What can hang from each mark
V: H
D: B H
X: B H Z
Z: H
H: U
B: H V X Z

Each row was made from one small tree. The marks that hang from a mark follow it in brackets, in alphabetical order. Every link used is in the known rows. Write each row's tree.
In the rows, zero is written as 128.
Known rows
B{V X}: [171 146 165 158 100 129 107 157 147 108  97 114 118  93 111 130  80 127
 104 114  98 175]
H{U}: [158 162 137 150 113 137 107 164 151  88 131 108 119  98 110 136 107 145
  97 144 107 160]
X{B Z}: [169 143 129 161 112 124  78 144 155  97 165 138 135  99  97 148 121 173
 106 124 100 171]
D{B{V Z} H}: [153 170 147 148 108 129  84 174 150 122 118 111 117 109 100 162  77 161
 109 119  67 204]
B{V X{Z{H{U}}}}: [170 165 144 183 116  96 106 157 171 106 117 128 100  66 106 161 107 142
  76 131 119 186]
B{V}: [160 150 160 149 113 137  98 168 141 103 109 130 116 110 110 126  88 137
  95 128  88 178]
X{B}: [154 154 136 146 109 134  87 156 153  90 145 123 135 114  88 142 106 161
 112 134  88 165]
D{H}: [159 163 134 134 128 155  95 162 140 122 139 113 118 119  96 138  86 161
 116 127  83 181]
Z{H{U}}: [149 177 136 152 129 123 104 168 160  97 136 119 113  94  91 151 105 155
  79 160 108 168]
D{B{H V X Z}}: [151 170 178 159  89 106  86 165 170 117 105 105 130  92  98 164  85 128
 120 117  96 189]
D{B{H{U} Z}}: [140 185 149 151 100 116  84 170 174  96 139  99 133  98  99 172 114 147
 111 149 106 176]
X{B H Z}: [165 155 115 163 118 115  69 158 167  97 169 141 127 109  85 151 140 166
 118 114  90 167]
B{X{Z}}: [188 135 145 165 109 125  99 122 151 114 135 116 134  79 114 139 101 152
 110 109 123 166]
X{Z{H}}: [170 156 136 159 137 118  86 142 155 117 154 144 125  91  94 146 109 174
  84 137 110 176]
B{H{U} V X Z}: [151 174 177 173  95 109 102 167 174 106 107  92 118  75 114 160 109 116
 102 121 119 194]
V{H{U}}: [150 176 123 149 123 133 121 174 146 100 138 112 103 113 115 146  97 143
  92 143 110 171]
D{B{Z} H{U}}: [152 180 126 147 107 130  92 168 158 109 140  88 121  99 100 172  96 169
 111 139  83 186]
B{X}: [173 147 155 150 107 136 107 138 149 106 115 102 131  92 107 132  86 143
 114 120 109 159]
X{B{Z} H}: [153 164 138 161 110 119  67 158 169 100 154 111 135 108  87 155 134 162
 116 113  84 175]
D{B{X{H Z}}}: [182 153 120 160 106 109  84 146 168 108 138 124 127  95  90 157 112 149
 132 111  98 154]

Which tree is each row?
[168 155 165 167 109 111  89 156 162 118 119 134 120  88 108 148 101 127
 114 109 115 187]
B{H V X{Z}}
[175 150 142 171 115 113 112 154 146 126 122 135 102  96 124 148  83 138
  95 102 111 188]
B{V{H} X{Z}}
[157 173 153 177  99 109 124 166 160 112 106  91 101  81 131 161  90 126
  84 114 115 195]
B{V{H{U}} X Z}
[175 167 108 167 100 104  94 158 177  90 138 112 118  84  95 166 124 142
 124 124 105 151]
D{B{X{H{U} Z}}}
[136 171 171 161 102 113  69 175 167 105 134 125 133 105  92 160 115 143
 107 121  90 202]
X{B{H V Z}}
[158 181 128 161  93 107 100 189 174  86  99 109 101  99  90 160 101 116
 120 129  81 161]
D{B{V X{H{U}}}}
[149 172 114 177 109 104 104 184 160  93 152 141  94 105 111 169 116 150
  84 129 100 193]
X{B{V{H{U}}} Z}
[164 170 153 182  99 107 102 166 173 100 104  89 107  75 112 156 122 119
  99 103 103 182]
B{V X{H{U}} Z}
[179 159 132 181 106 105 101 164 170  97 117 120  98  79 111 151 129 121
 105 106 107 175]
B{V X{H{U} Z}}
[171 162 113 165 122 119  92 161 164  93 154 126 111  94 104 147 143 147
 105 125 110 162]
X{H{U} Z}
[166 167 129 144 103 119  89 161 164 103 120 107 124 109  79 152  96 139
 136 120  83 148]
D{B{X{H}}}
[137 183 149 179 110  97  86 177 176  91 134 119 113  84  89 174 118 160
  68 145  93 199]
X{B{V Z{H{U}}}}
[149 177 160 174 118 106  97 171 167 104 118 115 108  77 104 158 106 149
  64 141 102 198]
B{V Z{H{U}}}
[148 184 114 134 112 138  99 184 154 100 138 104 113 114  89 162  88 156
 120 151  78 170]
D{B H{U}}
[170 161 143 169 110  94  91 157 167 115 115 142 117  85  87 165  83 155
  94 129  96 181]
D{B{V X{Z{H}}}}
[158 169 116 179 108 103  82 183 175  79 147 140 102  99  94 160 148 144
 100 120  87 179]
X{B{V} H{U} Z}
